Known rows, with every way that one mark hangs from another:
zega[munak[zele] neta]: [ -4  11 -10 -11  -6   4  -8  -2   4 -16   7   7   1   5  -2   1  -1  -8
   2  -4  13   7]
zega[munak[zele] neta[feluk]]: [ -9  12 -10 -16 -12  -3 -14  -2   4 -20  16   9  -2  -1  -7   7  -4  -7
  -5 -10  14  11]
liko[neta]: [-4  3  5  3  2  6  1 -5 -3 -2  7  7 -2  2 10  2  1 -3 -6 -2 -4 -4]
neta[dapun liko molamo]: [ 12  -4   3  -7  -7  -1 -18  -7   9  -1  14   2 -23 -12 -11   1 -12 -14
  -9 -10 -11   7]
molamo[neta[dapun liko zega[munak]]]: [  2  -6  -5 -19 -13 -10 -17  -7  13  -8  11  12  -9   4   9  -3  -1 -18
  -7 -13  -2   0]
rine[molamo]: [  2  -1   0  -3   3   7  -9   4  -2  -1  -2  -1 -11  -3  -1  -7   0   2
  -6   0   0   3]
zega[neta]: [ 0  8  0 -4  1  8 -1  1  3 -4  1  7 -1  1 -7 -1  5 -8 -3  3  5  1]
neta[dapun feluk]: [  2  -3   3  -7  -8  -5 -11  -3   3  -3  14   2 -12 -11  -5   5 -11 -10
  -7  -8  -4   6]
molamo[neta rine]: [ -9  -5  -1  -5 -12  -7   7 -12   3  -4  -4  18 -12  13   9  -2   8  -8
  -1  -6  -6   4]
feluk[neta[dapun]]: [ -3  -8   8  -5  -1   4  -7  -6   2  -3  11   7  -8   1  10   0  -4 -10
  -3   0  -5  -3]
neta[feluk]: [-5  1  0 -4 -6 -7 -6  0  0 -4  8  2 -3 -6 -6  6 -3  0 -8 -6  1  4]
munak[zega[neta[feluk]]]: [ -5  11   2  -8   8   3  -9   6   9 -11  -1  11  -1  -8  -8  11   3  -5
 -11  -6   4   5]
munak[zega[neta[dapun liko]] zele]: [  6   7  -1 -11   3   5 -20  -8  16  -7   9  12 -10 -17 -10  -3  -5 -13
 -11 -12  -4  11]
molamo[neta[feluk] rine]: [-15  -5  -1  -9 -17 -14   1 -13   2  -8   5  20 -16   8   4   4   5  -7
  -8 -11  -4   9]
zega[munak neta[feluk liko molamo]]: [  2  10  -3 -20 -11  -3 -23   1  13 -16  17   6 -14  -5 -15  11  -6 -19
 -14 -13   6   8]
feluk[neta[liko]]: [-6 -6  6 -7 -3 -3 -9 -7  7  0 11  7  2 -2  5 -3  4 -4 -8 -2 -4 -5]
munak[zega[neta[liko]] zele]: [ -1  10  -4  -8   4   2 -15  -6  13  -8   3  12  -1 -13 -11  -2   3  -3
 -11 -10   2   9]
feluk[neta]: [-11  -4   5  -3   0   1  -2  -3  -1  -3   6   7   1   6   9   1   5   0
  -2   3   0  -5]
molamo[neta[liko] rine]: [ -5  -7   1 -10 -15 -10  -1 -16  10   0   2  18 -10   6   5  -6   7 -12
  -8 -10  -9   5]
munak[zega[neta[feluk]] zele]: [-11  13  -5  -8   1  -1 -13  -2   4 -16   6  15  -5 -12 -12   8   0   2
 -11 -12   6  12]
rine[molamo[neta[dapun feluk]]]: [ -3  -2   0  -9  -8   0 -18  -1  -1  -9  12  13 -26  -8   3  -4  -3 -10
 -13 -11  -6  10]

Rows:
[  2  -5   2 -15 -12  -4 -24  -5   7  -5  18  13 -25 -15  -2  -7  -4 -14
 -20 -15  -9  10]
rine[molamo[neta[dapun feluk liko]]]
[  0   8   1 -13 -10  -2 -19  -3   9 -11  18  10 -19 -13 -24   6  -2 -12
 -19 -10   0  10]
zega[neta[feluk liko molamo]]
[ -6  12  -5  -4   7   6  -7  -1   5 -12  -3  13  -2  -6  -7   2   3   1
  -4  -6   5   9]
munak[zega[neta] zele]
[-19 -13   2 -13 -13  -8  -8 -16   0 -11   3  18 -27  17  -4   6   4  -1
  -9  -5  -3   1]
feluk[neta[molamo[rine] zega]]
[-10  -1 -14 -12 -11 -10 -12  -5  -1 -14   6   4  -3   8  -1   1  -3   5
   1  -9  11   4]
neta[zega[munak[zele]]]
[  9 -11   5 -13 -15  -5 -14 -17  13   0   9   7 -32  -4 -11   2 -12 -20
 -10 -13 -14  11]
neta[dapun liko molamo[rine]]
[-14   1 -10 -10 -10  -4 -11 -10  -4 -15  13  11  -5  10   9   3  -2   2
  -5 -11   7   0]
liko[neta[zega[munak[zele]]]]
[  0  -4   2 -11 -15 -11 -16  -9   9  -5  21  14 -14 -12   0  -1  -4 -15
 -14 -15 -10   7]
molamo[neta[dapun feluk liko]]
[ -7  -3   5  -3  -8   2  -1 -15  -1  -6   5  14 -27  10   2   8  -2  -8
  -9  -9 -10   5]
liko[neta[molamo[rine]]]
[ -5  -2   1  -6 -11  -7  -9  -5   1  -8  14  15 -15  -5   4   3  -3 -12
  -8 -11  -6   7]
molamo[neta[dapun feluk]]
[  0   5  -2 -16 -10   4  -6  -5  10 -15  -1  10 -20  16  -5   9  -1 -21
  -1  -5   5   8]
zega[munak neta[molamo[rine]]]
[ -3  -6   2 -14 -19 -14 -15 -15  10  -6  12   9 -27  -5 -17   8  -7  -9
 -17 -16  -7  13]
neta[feluk liko molamo[rine]]
[ -9  -3   3  -9 -11  -4 -20 -11  -4 -13  23  14 -34  -5  -8  12 -10  -8
 -20 -16  -8   4]
liko[neta[dapun feluk molamo zega]]
[ -1  -8   3 -12 -18  -8 -13 -13   4  -8  11  10 -37  -2 -12  11 -15 -15
 -10 -15  -9  15]
neta[dapun feluk molamo[rine]]
[  1  -9   1 -16 -14 -13 -22  -9   9  -3  20   5 -15 -15 -15   0  -9  -9
 -18 -13  -4   4]
neta[dapun feluk liko zega]
[ -6 -13   9 -11 -11   0  -9 -16   4  -7   9  15 -32   9   3   7  -7 -16
  -5  -7 -12   6]
feluk[neta[dapun molamo[rine]]]
[  5  -1   4 -12 -11   7  -7 -12   8  -8   4  14 -34   4 -13   4  -6 -24
  -6  -6  -7  12]
zega[neta[dapun molamo[rine]]]
[ -9  -1  -8 -16 -10 -13 -13   2   3 -12   8   2  -2   5  -3   9  -3  -1
  -6  -9  11   1]
neta[feluk zega[munak]]
[-12 -10   3 -13  -6  -8 -13 -10   6  -3  11  10  -1   2  -1  -4   7   0
 -13  -2  -1  -7]
feluk[neta[liko zega]]
[ -4  -7  -1 -12 -10  -9 -15  -6   1  -6  14   5 -16  -7 -11   4  -8  -5
 -11  -9  -1   4]
neta[dapun feluk zega]
[ -7  -2  -7 -12 -10  -2 -16 -13  -1 -14  19  11 -14   5   9   2 -10  -8
  -5 -13   1   2]
liko[neta[dapun zega[munak[zele]]]]
[-15   0   1  -6 -10  -7 -15  -8  -7 -14  18  14 -25  -1  -9  12  -2   3
 -20 -14  -2   3]
liko[neta[feluk molamo zega]]
[ -4 -13   5 -15 -10  -5 -24 -12   7  -7  19  12 -27  -3  -8   1  -5  -9
 -16  -9  -8   0]
feluk[neta[dapun liko molamo zega]]
[ -7   7   3 -14  -2  -1 -11  -4  10 -16  -4  18 -26   0 -16  16   0 -10
 -14 -13  -1  13]
munak[zega[neta[feluk molamo[rine]]]]
[  4 -10   5 -17 -21 -12 -20 -18  13  -5  17   9 -36 -10 -16   7 -15 -19
 -17 -18 -13  15]
neta[dapun feluk liko molamo[rine]]
[ -4 -14   5 -15  -8  -5 -18 -12   9  -1  17  11 -11  -3   0  -4  -1 -10
 -13  -4  -6  -5]
feluk[neta[dapun liko zega]]
[ -6 -10   5 -11 -14  -1 -10 -20   1  -8  10  17 -40   9  -3   6  -6 -14
 -13 -13 -12   4]
liko[neta[dapun molamo[rine] zega]]
